Known rows, with every step that occurs
S/X: [ 1.035 -0.956 -0.610 -0.960 -0.736  0.140  0.970 -3.486 -2.486  1.327
 -0.833 -0.027 -0.444 -1.211  0.408 -0.391  0.293  0.734  1.500  2.438
 -0.046 -0.478 -0.415  0.615]
V/S/X: [ 0.390 -1.331 -0.100 -1.712 -0.295  0.220  0.164 -4.898 -4.827  1.544
  0.866  0.992 -0.776 -2.926  2.820  0.328 -1.032  1.087  2.230  2.005
  0.908 -0.766 -0.322  0.982]
H/B: [ 0.824 -0.280  0.438  1.725  0.279 -1.222  0.918  1.187  1.549 -1.526
  2.879  0.091 -0.435 -0.062  1.085 -0.442  0.057 -0.627 -0.452  1.418
 -1.041  2.701  0.165 -0.396]
F/H/T/L: [-0.310  1.632 -0.327  3.340  2.512 -0.178  0.422  5.066  2.362 -1.057
  0.363 -0.018  0.256 -0.159 -1.768  2.050  1.089 -1.820 -0.012  1.936
 -0.614  2.062  2.076 -2.580]
B/H/T/L: [-0.372  3.357 -0.664  2.670 -2.117 -0.627  0.124  6.534  1.340 -1.386
 -0.540 -1.546 -1.371 -0.900  2.556  0.928  0.482 -1.753 -2.390  2.149
 -2.054  2.482  0.759 -1.963]
B/H/T/L/Y: [-0.513  3.906 -1.082  3.352 -1.697 -0.317  0.072  6.740  1.807 -1.058
 -0.864 -0.739 -0.524 -0.956  3.515  1.787  0.368 -2.203 -3.019  1.597
 -1.988  1.934  0.769 -2.104]
F/H/T/L/Y/V/S: [-0.750  1.961 -0.782  4.139  3.224  0.096  0.102  3.854  1.583 -0.627
  1.875  1.153  1.227 -0.897 -0.449  3.239  0.934 -2.409 -0.887  1.106
 -0.069  0.950  2.332 -1.910]
G/H: [-0.797 -1.259 -0.780  4.206 -0.418  0.275  0.893  3.477  0.919 -1.794
  0.535 -1.318  2.958  0.054 -0.627 -0.304  0.019  0.123  0.153 -0.672
 -0.399  2.047  0.678 -0.461]
L/Y/T/H: [-1.742  0.479 -1.919  3.705  0.523  1.404  0.879  3.008  1.999 -0.798
 -1.386  2.295  3.613 -0.518  2.869  5.120  0.175 -3.966 -1.708 -2.344
 -0.717 -2.459  0.547  0.278]
B/H/T/L/Y/V/S/X: [-0.441  3.417 -1.297  3.096 -1.711 -0.296  0.132  4.125 -0.327 -0.519
  0.706 -0.353 -0.569 -2.041  3.994  1.973  0.357 -2.103 -2.749  2.124
 -1.566  1.160  0.875 -1.048]
Y/L/T: [-1.764  2.369 -1.218  5.167  2.588  0.735  1.604  3.965  0.570  0.539
 -0.015  1.490  3.534  0.134  0.826  3.477 -0.768 -3.454 -2.553 -2.237
 -1.532 -2.305  0.135  0.315]
S/V: [ 0.540 -0.240 -0.215 -0.552 -0.068 -0.061 -0.943 -3.663 -2.008 -0.797
  0.450 -0.820 -0.958 -1.650  3.439  1.284  0.072  0.497  0.965  0.996
  2.151 -1.018  0.145  1.242]
T/L: [ 0.055  0.727 -0.492  2.727  3.240  0.903 -0.206  2.094  0.900  0.930
 -1.194  0.290  0.976 -1.190 -2.567  0.818  1.264 -2.565 -2.626 -1.013
 -0.853 -1.120  0.223 -2.194]
G/H/T/Y: [-0.944  0.824 -0.999  6.221 -1.302  0.866  0.521  7.392  1.278 -2.877
 -0.246 -0.666  3.095 -0.601 -1.240  1.941  1.324 -1.514 -3.252 -0.892
 -1.388  1.010  1.136 -2.712]
X/S/V: [ 1.235 -2.238 -0.091 -2.868  1.632 -0.234 -1.313 -5.684 -2.377 -0.327
 -0.371  0.047 -1.573 -2.063  2.927  0.033 -0.612  1.400  3.463  2.098
  3.517 -2.649 -0.096  0.457]
G/H/B: [-0.221 -1.480 -0.478  5.386 -0.243 -0.588  1.537  4.333  2.037 -2.837
  2.535 -1.250  2.615 -0.025  0.173 -0.621  0.063 -0.312 -0.179  0.304
 -1.146  3.889  0.803 -0.754]
F/L: [ 0.725  2.519  0.622  2.936  2.715 -0.363  0.185  2.566  0.298  1.442
  0.953  0.274  0.850  0.410 -0.742  0.764 -0.853 -0.537  1.063  1.033
  0.654  1.146  0.667  0.581]
L/Y: [-0.419  1.500 -1.248  1.834  1.217  0.874 -0.186  0.620  1.631  0.947
 -0.992  2.320  2.465 -0.129  2.820  2.448 -0.316 -1.351 -1.849 -1.609
  0.233 -1.527 -0.005 -0.404]
G/H/T: [-0.996  0.119 -0.923  5.384 -1.656  0.405  0.441  6.406  0.849 -2.894
  0.533 -1.525  2.444 -0.066 -0.865  1.456  0.642 -0.773 -1.446 -0.064
 -1.335  2.201  0.957 -2.378]
G/H/T/L: [-0.969  0.431 -1.165  6.686 -0.089  0.836  0.326  7.402  1.285 -2.494
 -0.086 -1.401  2.924 -0.657 -2.108  1.891  1.299 -2.081 -2.706 -0.595
 -1.773  1.629  1.066 -3.464]
T/H/B: [-0.406 -4.091 -0.105  2.908  1.464 -0.586  1.614  2.973  3.321 -3.408
  2.679 -0.198  1.777 -1.191  0.413  1.824  1.108 -2.682  1.088  0.926
 -1.729  1.938  0.872  1.151]
T/Y/V: [-0.287  1.788 -0.392  2.772  1.117  0.753  0.003  0.839  0.387 -0.087
  1.333  1.859  1.991 -1.102 -1.997  1.291  1.992 -2.179 -5.029 -2.474
  0.115 -3.341  0.935  0.661]
H/T: [-0.281  1.928 -0.219  1.657 -1.784  0.194 -0.640  4.162 -0.139 -1.662
 -0.082 -0.315 -0.744 -0.161 -0.302  2.499  0.905 -1.271 -2.263  0.815
 -1.316  0.274  0.400 -2.714]
T/Y/L: [-0.782  3.245 -0.688  4.000  1.485  1.199  0.884  3.791  0.914  0.831
 -0.934  2.575  3.532 -1.367 -1.386  2.133  0.503 -3.224 -4.658 -2.538
 -0.487 -3.517  0.583 -0.107]

Rows
[-0.920  1.237 -0.894  4.877  2.957  1.014  0.827  2.691  0.946 -0.746
 -0.232  1.693  2.050 -0.168  0.959  3.484  2.077 -2.899 -5.162 -3.142
 -1.296 -3.444  0.480 -0.238]
L/T/Y/V
[ 0.271  3.339  0.093  5.826  4.596  0.444  0.813  5.000  1.178  1.039
 -0.588  1.337  1.985  0.269  0.436  3.074  0.309 -2.264 -1.880 -0.733
 -0.314 -0.832  0.736 -0.241]
F/L/T/Y
[-1.082  0.902 -1.582  7.320  0.341  1.154  0.311  7.613  1.841 -2.135
 -0.418 -0.606  3.785 -0.696 -1.135  2.721  1.184 -2.518 -3.368 -1.149
 -1.711  1.109  1.047 -3.654]
G/H/T/L/Y
[-1.935  0.393 -1.287  6.589  3.261  0.441  2.373  5.437  2.176 -1.168
  1.290  1.400  4.404 -0.472  1.051  4.382 -0.248 -4.767 -2.005 -1.776
 -2.366 -1.372  0.570  0.846]
Y/L/T/H/B
[-0.235  1.760 -1.359  4.054  4.105  1.500 -0.269  2.503  2.019  1.601
 -1.892  1.915  2.744 -1.281 -0.591  2.551  1.050 -3.522 -3.912 -2.155
 -0.698 -2.184  0.212 -2.497]
T/L/Y
[-0.246  2.414 -0.560  3.581  0.472  0.835 -0.789  5.584  0.487 -1.049
 -0.893 -0.129 -0.025 -0.977 -2.145  3.102  1.801 -3.075 -4.087  0.133
 -1.956 -0.525  0.548 -4.279]
H/T/L
[-0.503  1.833 -1.525  4.724  4.357  1.373 -0.464  1.691  1.673  1.447
  0.093  2.009  3.114 -1.265 -1.380  2.794  1.485 -4.010 -4.842 -2.798
 -0.580 -2.823  0.609 -1.586]
T/L/Y/V
[-1.874 -1.511 -0.977  2.654 -1.002  0.740  1.465  3.492  0.544 -2.451
 -0.555 -0.013  1.650 -0.580  0.059  3.754  0.716 -3.781  0.229 -1.028
 -1.379 -1.382  0.788  0.958]
Y/T/H
[-0.349  3.846 -0.488  2.228 -3.417 -0.594  0.297  6.464  1.298 -1.803
 -0.637 -0.804 -1.155 -0.835  3.411  1.024  0.548 -1.216 -2.895  1.846
 -1.643  1.826  0.829 -1.211]
B/H/T/Y
[-0.815  4.233 -0.692  4.414 -0.734  1.033 -0.031  6.783  0.511 -1.100
 -0.727  1.503  1.781 -1.098 -1.296  4.019  1.283 -3.545 -5.522 -0.951
 -1.679 -2.208  0.805 -2.783]
H/T/Y/L
[-0.616  1.597 -1.405  4.335  4.485  1.425 -0.620  0.832  0.632  1.645
  0.593  2.342  3.009 -1.969 -0.549  2.991  1.076 -3.787 -4.420 -2.669
 -0.266 -2.965  0.585 -1.347]
T/L/Y/V/S
[-0.429  3.211 -1.156  4.451  1.088  1.250 -0.838  5.863  1.264 -0.572
 -1.378  0.999  1.191 -1.034 -0.749  4.319  1.684 -3.722 -4.991 -0.681
 -1.827 -1.226  0.546 -4.412]
H/T/L/Y
[-1.464  0.391 -1.790  4.308  0.639  0.973  1.176  3.416  2.549 -1.334
 -0.392  2.348  3.499 -0.566  3.233  4.915  0.213 -4.185 -1.844 -1.874
 -1.066 -1.534  0.602  0.127]
L/Y/T/H/B
[-0.601  1.061 -1.526  1.955  1.470  0.821 -0.249 -2.988 -1.296  1.475
  2.274  2.937  2.709 -1.544  3.088  2.928 -0.185 -1.489 -2.141 -1.492
  0.881 -2.833  0.391  1.383]
L/Y/V/S/X
[-0.692  0.631 -1.001  4.144  2.762  1.091  0.972  0.631 -0.973 -0.075
  0.000  2.047  1.745 -1.302  2.007  3.542  1.752 -2.474 -4.223 -2.164
 -0.935 -3.734  0.320  0.207]
L/T/Y/V/S/X
[-1.266  2.313 -1.709  2.876 -0.056  1.263  0.416  1.957  0.896  0.345
 -1.718  2.432  2.639  0.040  3.079  4.053 -0.322 -2.864 -2.387 -2.341
 -0.249 -2.499  0.188 -0.415]
L/Y/T
[-1.186  1.706 -1.034  3.338  0.370  1.167  0.642  3.464 -0.381 -0.205
 -1.837  0.356  0.908 -0.601 -1.546  2.849  0.819 -4.013 -2.580 -1.767
 -1.332 -2.168  0.416 -1.502]
Y/T/L
[-0.458  2.146 -0.778  4.029  2.993  0.143  0.385  5.254  2.903 -0.753
  0.033  0.772  1.122 -0.195 -0.786  2.861  1.033 -2.289 -0.665  1.415
 -0.516  1.572  2.062 -2.731]
F/H/T/L/Y
